Each row was made from one small tree. The marks that hang from a mark follow it in brackets, in alphabetical order. Every link used is in the known rows. Write each row's tree.
Known rows
N{B S{U W{D}}}: [7 -15 -17 0 28 25 -2 -26 0 12 15 7 5 5 -10 1 22 -4 14 -8 -6 18 -15 -11 -7 -6 -13 2 -6 -8 14 10]
P{M{Q}}: [17 -5 5 -13 0 0 12 5 9 6 6 3 12 -3 9 -5 -4 18 -9 -2 0 4 12 -18 0 -7 -5 -6 16 2 -6 6]
S{N Q U V}: [-22 -10 12 13 -11 14 -1 -18 14 10 10 19 0 27 -6 -6 0 -4 8 -14 7 -1 3 6 0 -6 -5 14 -17 2 5 -1]
M{A P Q}: [-1 18 5 -10 6 19 8 8 19 -7 -6 5 -1 -17 -2 -17 -10 21 -6 -10 8 -9 -3 -7 9 -14 0 -6 12 11 1 0]
V{S{N Q{M} W}}: [17 4 -7 7 4 -4 -6 -14 12 7 17 23 6 23 -3 -6 9 -8 4 6 19 -4 -5 -3 2 -6 5 5 -5 -8 -3 -4]
W{D S{Q U V}}: [-17 -24 14 3 -9 16 7 -17 1 15 5 19 -16 11 3 -4 -2 0 6 -12 3 -3 -2 -3 -14 -14 -3 15 -16 -8 8 1]
M{P Q}: [6 11 0 -8 7 12 4 5 9 -1 4 7 7 -10 2 -9 -9 23 -12 -4 6 -5 3 -3 6 -16 -2 -3 15 9 1 3]
V{S}: [6 5 -14 -2 6 8 4 -9 0 9 7 5 -7 12 19 6 -2 5 -9 -12 19 7 0 -7 -6 -5 1 -1 6 -9 6 -2]
M{A P{R{L}} Q}: [21 20 0 -14 0 20 11 10 14 -3 -9 13 10 -21 -7 -16 -11 17 -12 -4 3 -10 -8 -16 6 -29 16 -11 18 6 -4 6]
N{B S{Q V}}: [-9 -19 -10 -1 1 22 2 -9 7 11 -3 13 -4 5 7 -15 3 2 7 -5 4 -2 -7 -4 0 -5 -8 8 -4 1 16 6]
P{M}: [13 -10 -1 -2 -4 -1 10 -4 5 9 14 2 8 6 9 0 -4 13 -8 -8 -4 6 16 -14 -2 2 -6 0 12 0 -3 2]
W{D S{N V}}: [7 -24 21 6 -3 10 -2 -13 -11 15 -8 6 -16 13 -2 0 -20 1 -6 -9 -4 10 3 -2 -10 -12 -2 1 -4 -14 -8 -13]
S{Q}: [-2 -6 -5 1 -7 3 0 -11 18 12 8 10 -2 10 7 -6 1 10 -1 -4 5 -10 4 0 -4 1 1 4 2 1 8 4]
P{M R{L}}: [35 -10 -4 -6 -12 -2 13 -3 0 14 13 11 17 4 5 1 -5 8 -16 -3 -8 6 10 -22 -7 -13 12 -6 19 -7 -9 9]
V{S{W}}: [6 0 -15 1 5 7 0 -13 9 2 15 11 -1 9 8 1 12 0 -7 -3 15 6 -7 -7 -6 -6 -2 -6 3 -9 4 -2]
Z{S{Q U V}}: [-26 -9 0 9 -8 16 6 -18 7 14 17 19 0 22 4 -4 4 6 9 -6 7 1 8 -2 -4 -3 -12 21 -14 -8 9 0]
D{W{S{N Q U}}}: [-18 3 5 3 -7 0 -2 -27 11 3 16 18 -2 10 8 6 2 4 1 -17 1 -9 1 -3 -8 -13 0 11 -26 0 2 -2]
M{Q}: [11 4 0 -13 4 6 2 3 8 7 0 5 4 -6 9 -4 -3 14 -9 -3 7 -1 3 -9 -1 -4 -1 -6 13 3 -1 2]
Q{M{A P{R{L}}}}: [35 16 -7 -5 -1 10 9 11 -1 9 2 18 13 -16 -4 -13 -18 8 -11 -2 7 -10 -4 -16 9 -11 17 -4 14 1 -6 7]
S{U W}: [-6 -1 -9 3 1 10 -1 -16 13 1 25 14 9 6 -6 1 18 -1 2 -9 5 6 -2 -5 -5 -1 -9 -1 -6 1 5 6]
L{R}: [15 -7 -5 -10 -1 4 -4 1 -1 7 15 7 2 -3 11 2 -9 14 -4 -1 1 4 9 -5 -5 10 -4 -3 6 3 -1 -8]
P{M{A Q} R{L}}: [32 3 4 -18 -9 5 19 11 13 4 -5 10 15 -14 0 -12 -6 12 -10 -2 -4 -2 -1 -26 0 -21 15 -12 20 -3 -12 9]
W{D S{Q{M} U}}: [11 -10 2 -2 6 -1 5 -9 -3 20 13 16 -7 6 5 1 -3 2 9 -5 10 -6 2 -11 -9 -4 3 18 -10 -10 1 6]
D{W{S{N}}}: [3 2 4 -3 -4 -3 -6 -19 -2 5 6 5 -4 0 12 9 -11 7 -13 -13 -4 -2 3 -7 -7 -8 0 -7 -11 -6 -7 -9]
D{W}: [3 2 -8 -8 -1 3 -3 -16 1 13 12 8 -1 -1 19 2 -4 9 -6 -10 -1 -5 3 -8 -2 7 -5 -13 -1 -1 7 0]
W{S{N{B}}}: [10 -5 1 2 6 2 -8 -16 -1 4 -6 3 -3 1 10 7 -5 7 -6 -13 0 11 4 -4 -2 -10 2 3 5 -10 3 -8]
Z{S{N V}}: [0 -7 8 11 -2 11 -2 -14 -5 13 3 6 2 25 -1 -1 -13 7 -5 -4 -1 14 12 -1 -1 -1 -12 5 -1 -14 -8 -14]
W{S{Q V}}: [-14 -19 9 -2 -22 7 6 -3 9 6 -2 18 -12 2 11 -10 -8 5 -7 -4 8 -12 2 -3 -10 -10 -1 6 -8 -2 2 -3]
T{M{Q}}: [10 9 -3 -5 9 6 -3 -9 11 11 3 0 -2 -7 18 -5 -2 9 -8 -8 7 0 2 -7 5 2 0 -9 1 -1 7 2]
Q{M{A P{R}}}: [20 12 -4 -3 2 8 14 16 -2 5 1 14 4 -17 -1 -16 -22 7 -7 0 14 -11 6 -16 10 3 9 -1 11 2 -8 4]
T{M{A P{R} Q}}: [6 21 0 -2 7 18 11 4 17 -2 -8 6 -6 -25 4 -20 -12 10 -12 -6 12 -11 2 -12 12 -9 9 -9 3 4 1 1]
W{S}: [4 -6 -3 -4 -5 0 4 -4 -1 3 3 3 -4 -6 13 4 -9 11 -13 -9 6 1 4 -8 -11 -6 1 -2 3 -4 -3 -1]
D{W{S{N U V}}}: [-20 -5 12 2 -11 8 -2 -21 -6 2 9 17 -6 4 10 5 -11 -2 -6 -20 3 4 0 -7 -6 -11 -6 3 -26 -2 -3 -9]

Which tree is each row?
[4 1 -8 6 12 8 -6 -26 12 11 -1 12 -6 23 15 1 7 3 7 -12 12 6 -3 1 1 -11 5 12 2 -9 18 -6]  V{S{N{B} Q}}
[18 -1 7 -15 -4 4 22 15 12 2 -8 4 7 -15 4 -14 -10 10 -10 1 4 -3 8 -26 2 -7 6 -9 17 -2 -13 5]  P{M{A Q} R}
[0 4 -4 9 3 6 -1 -20 15 8 6 10 -5 30 7 1 1 3 -1 -9 17 1 0 2 -2 -12 6 10 -3 -6 4 -6]  V{S{N Q}}
[0 23 0 -3 11 18 2 -2 21 -1 -4 1 -7 -19 6 -19 -9 16 -5 -14 9 -9 -2 -4 14 -9 -2 -7 1 9 8 -2]  T{M{A P Q}}
[-12 -16 -16 0 8 29 0 -14 2 0 15 17 6 -1 -4 -8 17 -8 8 -7 4 15 -14 -10 -3 -5 -18 3 -12 1 13 7]  N{B S{U V W}}
[21 -6 0 8 15 12 -7 -26 4 13 9 7 -7 28 -7 4 7 -5 1 -4 3 16 -6 -2 -7 -12 -1 -4 1 -17 0 -9]  V{S{N W{D}}}
[-5 -20 21 9 -1 15 -1 -18 -11 13 1 8 -12 16 -4 5 -12 -3 1 -16 -1 13 1 -2 -10 -13 -4 9 -14 -13 -5 -8]  W{D S{N U V}}
[-5 15 -5 10 7 16 1 -12 18 4 3 0 -10 -11 7 -13 -10 11 -4 -19 6 -7 2 0 12 -2 -4 -2 -3 4 12 -3]  T{M{A P}}
[0 -15 9 9 -10 10 -8 -13 9 3 8 18 4 15 -11 -10 0 -8 -3 -1 -3 7 0 3 1 -2 -7 -8 -3 -2 -4 -8]  S{N V W}
[5 -5 -10 4 16 16 1 -24 1 13 21 13 -6 19 0 6 18 -4 7 -10 10 15 -11 -8 -11 -11 -6 3 -6 -13 10 2]  V{S{U W{D}}}
[8 4 -16 0 9 10 9 7 4 9 16 13 13 0 -8 -14 -9 10 -5 2 14 -13 1 -7 5 -8 -4 11 0 10 -3 11]  N{S{Q{M{P}}}}
[-7 -14 5 2 1 7 4 -20 6 15 9 10 -12 10 3 4 2 7 6 -13 3 -3 0 -6 -17 -13 1 15 -11 -7 7 4]  W{D S{Q U}}
[6 16 -3 0 11 13 1 -6 12 3 8 4 0 -11 9 -11 -7 18 -11 -9 8 -5 4 -4 11 -11 -3 -5 4 7 11 0]  T{M{P Q}}
[17 18 -10 5 0 19 4 -9 12 5 2 8 -2 -13 0 -12 -9 7 -11 -15 1 -7 -5 -8 8 -15 15 -6 2 -1 4 3]  T{M{A P{R{L}}}}
[14 0 -12 6 16 10 -11 -27 7 3 6 12 0 16 6 3 16 -4 2 -7 7 18 -8 -3 2 -10 -2 -1 2 -14 11 -8]  V{S{N{B} W}}
[7 16 3 -11 3 18 15 16 13 -7 -11 9 1 -22 -3 -19 -16 15 -11 0 10 -11 2 -14 7 -16 9 -8 15 7 -6 3]  M{A P{R} Q}
[11 -23 16 10 -1 16 -10 -20 1 16 4 16 -4 21 -15 -8 -1 -9 3 -1 -11 10 -2 2 -2 -4 -8 -8 -1 -10 -3 -10]  S{N V W{D}}
[-5 -17 8 8 -6 14 -9 -20 12 14 -5 19 -5 19 7 -11 -1 -1 9 -8 -3 0 2 7 4 -2 -3 9 -1 -3 16 -5]  S{N{B} Q V}
[-6 2 -12 6 8 11 1 -22 7 4 28 11 12 12 -4 4 19 6 2 -3 2 14 3 -9 -8 -2 -14 9 -7 -12 2 1]  Z{S{U W}}
[11 -14 7 3 -2 4 -10 -10 2 21 -2 24 1 13 8 -13 -7 -5 12 0 6 -3 4 1 12 8 0 10 -1 -4 9 -3]  S{N{B} Q{M} V}
[-14 -25 9 8 -6 20 0 -25 15 17 18 27 -6 20 -11 -11 15 -7 16 -3 -3 -3 -7 1 -7 -5 -9 8 -14 -3 14 6]  S{Q U V W{D}}
[12 -26 18 2 5 13 -6 -19 -13 18 -15 8 -18 7 8 1 -14 1 2 -12 -8 16 -1 -2 -4 -10 -2 3 0 -18 6 -12]  W{D S{N{B} V}}
[0 7 -12 7 20 14 -5 -27 -1 7 8 7 -2 20 13 13 9 0 6 -22 15 24 -4 -4 0 -9 0 13 -4 -11 16 -4]  V{S{N{B} U}}
[-18 -5 -2 1 -8 3 7 -13 12 4 14 13 -4 4 7 3 5 9 -1 -14 12 -7 2 -6 -12 -14 1 17 -12 0 5 5]  W{S{Q U}}
[2 8 -16 2 6 2 8 -9 4 14 21 18 1 15 15 1 6 -2 6 -9 31 -3 -2 -9 -1 0 3 19 -8 -5 9 7]  V{S{Q{M} U}}
[22 7 -10 -1 -4 13 7 -2 0 7 10 15 13 -1 -4 -3 -11 13 -18 -5 -2 -4 1 -10 -1 -22 12 -3 16 0 -1 10]  M{P{R{L}}}
[13 -8 1 -5 -9 3 21 5 8 5 -1 4 2 -6 4 -10 -11 5 -8 -5 0 -1 14 -23 -2 1 6 -6 11 -4 -11 5]  P{M{A} R}
[10 3 -8 3 0 2 1 -3 16 3 25 26 14 0 -10 -18 6 6 0 10 7 -17 2 -1 7 -3 -3 5 3 9 4 7]  S{Q{M{P}} W}
[-18 -14 7 -7 -23 4 1 -13 7 7 5 24 -13 -4 21 -8 -8 5 -6 -5 2 -19 -1 -6 -7 -8 -3 -1 -17 0 5 -5]  D{W{S{Q V}}}
[4 11 -2 1 0 7 7 5 17 6 5 16 0 -6 -3 -21 -11 12 4 -4 13 -22 2 -2 12 -1 2 8 4 10 4 4]  S{Q{M{A P}}}
[8 -18 2 3 1 8 -4 -22 19 17 15 17 -5 16 -7 -9 13 1 8 5 -7 -7 -4 0 -8 -2 -3 -2 2 -4 10 4]  S{Q W{D}}
[-4 -8 -16 1 2 13 3 -10 21 2 18 13 9 9 -14 -11 14 1 0 4 4 -8 -9 -7 -8 -8 -5 -1 -7 4 -1 10]  N{S{Q W}}
[-12 4 -6 -7 -3 3 2 -18 -2 3 17 10 -4 -8 18 10 -1 7 -7 -19 5 -2 0 -14 -10 -5 -5 0 -17 -2 3 0]  D{W{S{U}}}
[-3 -14 -3 5 -6 13 0 -13 3 6 14 15 3 11 -1 -8 7 4 -4 6 -2 8 4 -5 -3 0 -17 -2 -2 -14 -1 -8]  Z{S{V W}}
[0 -8 -20 -4 12 15 1 -12 13 11 1 6 2 4 6 -7 8 7 6 -6 3 -2 -5 -7 -2 -5 -3 6 1 0 14 10]  N{B S{Q}}
[6 15 2 -8 8 12 0 -6 21 6 -8 -2 -10 -15 15 -14 -4 8 -1 -13 12 -6 -3 -7 7 2 1 -11 -1 0 5 -3]  T{M{A Q}}
[39 9 -13 -3 -1 4 6 9 -9 13 14 20 19 -8 -3 -5 -15 8 -16 2 5 -5 3 -15 4 -12 17 -1 17 -2 -7 9]  Q{M{P{R{L}}}}
[-15 -9 -4 8 -2 17 2 -20 3 5 24 18 6 15 -4 -3 13 1 2 -2 2 12 1 -7 -5 -2 -18 8 -12 -11 3 -4]  Z{S{U V W}}
[14 -7 -4 5 9 7 -15 -24 12 4 7 11 7 9 -4 -2 12 -2 3 -3 -7 12 -1 0 4 0 -4 -4 5 -7 8 -4]  S{N{B} W}
[-9 -3 -2 -9 -14 -3 -1 -16 12 6 10 14 -9 -4 20 0 -2 11 -8 -5 1 -18 0 -9 -11 -8 1 -1 -11 -1 6 0]  D{W{S{Q}}}
[-16 -13 -10 4 1 24 6 -7 4 -1 22 15 7 6 -13 -9 11 -9 1 -6 8 9 -10 -10 -6 -7 -16 -2 -17 3 -3 6]  N{S{U V W}}
